Each row was made from one walk, in order. Every step used is in the known rows, and no mark comes twice. Write each row's walk.
Known rows:
naser, runi, tatiz: [ 0.23 -0.18  0.01 -0.36 -0.29 -0.12  0.12 -0.15 -0.21 -0.19 -0.09 -0.12
  0.21  0.38 -0.24 -0.22]
dabipip, pomu, naser: [ 0.14  0.07  0.03 -0.11 -0.53  0.37  0.02 -0.10  0.06  0.20  0.25  0.06
 -0.07 -0.11 -0.18  0.19]
naser, runi: [ 0.25 -0.23  0.20 -0.27 -0.25 -0.22  0.19 -0.14  0.26 -0.23 -0.10  0.08
  0.30  0.07 -0.24 -0.04]
tatiz, fibid, pomu, naser, runi: [ 0.30 -0.34 -0.24 -0.26 -0.56  0.47  0.12 -0.20  0.37  0.33  0.26  0.22
  0.45 -0.18 -0.54  0.08]
kikon, fibid, tatiz, pomu, naser: [ 0.34  0.38 -0.12 -0.13 -0.54 -0.43 -0.13 -0.11  0.36  0.30  0.33 -0.01
  0.11 -0.09 -0.27  0.28]
runi, tatiz: [ 0.13 -0.20 -0.06 -0.19 -0.15 -0.01  0.01  0.01 -0.35 -0.09 -0.06 -0.29
 -0.23  0.33 -0.18 -0.07]
tatiz, fibid, dabipip, pomu: [ 0.51  0.38 -0.35  0.04  0.04 -0.18  0.12  0.01  0.19  0.17  0.36  0.06
 -0.04  0.18 -0.14  0.09]
tatiz, fibid, dabipip, pomu, naser, runi: [ 0.60  0.39 -0.23 -0.14 -0.62  0.01  0.21 -0.23  0.35  0.34  0.45  0.26
  0.51  0.13 -0.26  0.07]
kikon, fibid, tatiz, pomu: [ 0.32  0.40 -0.15 -0.12 -0.07 -0.76 -0.08  0.00  0.35  0.04  0.21 -0.01
  0.00  0.00 -0.21  0.18]
kikon, fibid, tatiz: [ 0.26  0.24  0.12 -0.11 -0.15 -0.35 -0.04  0.05  0.26 -0.03  0.03 -0.17
 -0.01  0.04 -0.15  0.33]
tatiz, pomu, fibid: [ 0.33 -0.52  0.02 -0.03  0.02 -0.65 -0.10 -0.04  0.26  0.17  0.13  0.06
 -0.13 -0.11 -0.28  0.04]
dabipip, pomu, naser, runi, tatiz, fibid, kikon: [ 0.44  0.29 -0.35 -0.28 -0.60  0.59  0.19 -0.19 -0.14  0.39  0.41  0.14
  0.27  0.11 -0.44 -0.16]
dabipip, pomu: [ 0.16  0.08  0.00 -0.08 -0.01  0.03  0.03  0.00  0.06 -0.08  0.14  0.05
 -0.18  0.00 -0.11  0.08]
runi, tatiz, fibid, pomu, naser: [ 0.17 -0.34 -0.50 -0.17 -0.46  0.65 -0.03 -0.03 -0.25  0.45  0.32 -0.17
 -0.02  0.07 -0.51  0.03]
kikon, fibid, pomu, naser: [ 0.19 -0.13 -0.06 -0.04 -0.55  0.46  0.00 -0.01  0.05  0.32  0.30  0.09
  0.12 -0.12 -0.36  0.42]
kikon, fibid, dabipip, pomu, naser, runi, tatiz: [ 0.63  0.70 -0.14 -0.20 -0.82  0.02  0.12 -0.25 -0.36  0.28  0.45  0.12
  0.51  0.59 -0.12  0.12]
fibid, pomu, naser: [ 0.06 -0.51  0.04 -0.10 -0.52  0.64  0.15 -0.03  0.07  0.34  0.19 -0.03
 -0.01 -0.12 -0.39  0.41]
naser, runi, tatiz, pomu, fibid: [ 0.44 -0.43 -0.04 -0.30 -0.17 -0.69 -0.05 -0.21 -0.11  0.11  0.11  0.04
  0.24  0.25 -0.31 -0.26]

Which walk is each row?
[ 0.33 -0.04 -0.29 -0.37 -0.71  0.14 -0.01 -0.24 -0.03  0.18  0.13 -0.07
  0.37  0.16 -0.41 -0.29]  pomu, naser, runi, tatiz, fibid
[ 0.57  0.14 -0.31 -0.27 -0.76  0.00  0.19 -0.21 -0.08  0.33  0.23 -0.14
  0.47  0.48 -0.33 -0.10]  pomu, naser, runi, tatiz, fibid, dabipip
[ 0.40  0.27  0.03  0.05 -0.05 -0.10  0.24  0.00  0.02  0.06  0.23  0.01
 -0.10  0.31 -0.01  0.27]  fibid, dabipip, pomu
[ 0.34 -0.02 -0.26 -0.38 -0.17 -0.52  0.08 -0.20 -0.10 -0.12  0.11  0.03
  0.23  0.34 -0.28 -0.35]  naser, runi, tatiz, pomu
[ 0.46 -0.46  0.32  0.10 -0.14 -0.40  0.15  0.03  0.09  0.22  0.03 -0.18
 -0.04  0.24 -0.14  0.36]  pomu, fibid, dabipip
[ 0.49  0.62 -0.07  0.09 -0.61  0.05  0.06 -0.04 -0.01  0.35  0.46  0.12
  0.13  0.21 -0.08  0.44]  kikon, fibid, dabipip, pomu, naser
[ 0.38  0.28 -0.40 -0.35 -0.63  0.27 -0.07 -0.26 -0.11  0.23  0.37  0.11
  0.37  0.12 -0.34 -0.32]  dabipip, pomu, naser, runi, tatiz, fibid
[ 0.69 -0.22 -0.05 -0.17 -0.22 -0.82  0.15 -0.20 -0.14  0.22  0.22  0.00
  0.30  0.59 -0.23 -0.07]  naser, runi, tatiz, pomu, fibid, dabipip
[ 0.22  0.03 -0.05 -0.18 -0.03 -0.58  0.06 -0.04  0.40  0.02  0.12 -0.12
 -0.13 -0.02 -0.22  0.16]  fibid, tatiz, pomu
[ 0.19 -0.35 -0.37 -0.06  0.10  0.24  0.04  0.06  0.27  0.18  0.17  0.02
 -0.07 -0.16 -0.45  0.10]  tatiz, fibid, pomu
[ 0.23 -0.18  0.05 -0.39 -0.79  0.21  0.08 -0.25 -0.23  0.06  0.05 -0.12
  0.34  0.28 -0.31 -0.11]  pomu, naser, runi, tatiz
[ 0.20 -0.03 -0.29 -0.19 -0.03 -0.40 -0.04 -0.03 -0.25 -0.02  0.13 -0.17
 -0.21  0.30 -0.26 -0.19]  runi, tatiz, pomu
[ 0.31  0.05  0.08 -0.35 -0.69 -0.39  0.15 -0.31  0.54  0.19  0.19  0.06
  0.40 -0.04 -0.31  0.14]  fibid, tatiz, pomu, naser, runi
[ 0.35 -0.52  0.08  0.01  0.07 -0.28  0.16  0.03  0.20  0.32  0.18  0.08
 -0.18 -0.16 -0.34  0.18]  tatiz, pomu, fibid, kikon
[ 0.31 -0.06 -0.16 -0.28 -0.76  0.46  0.05 -0.20 -0.33  0.26  0.30  0.08
  0.47  0.25 -0.42  0.14]  kikon, fibid, pomu, naser, runi, tatiz
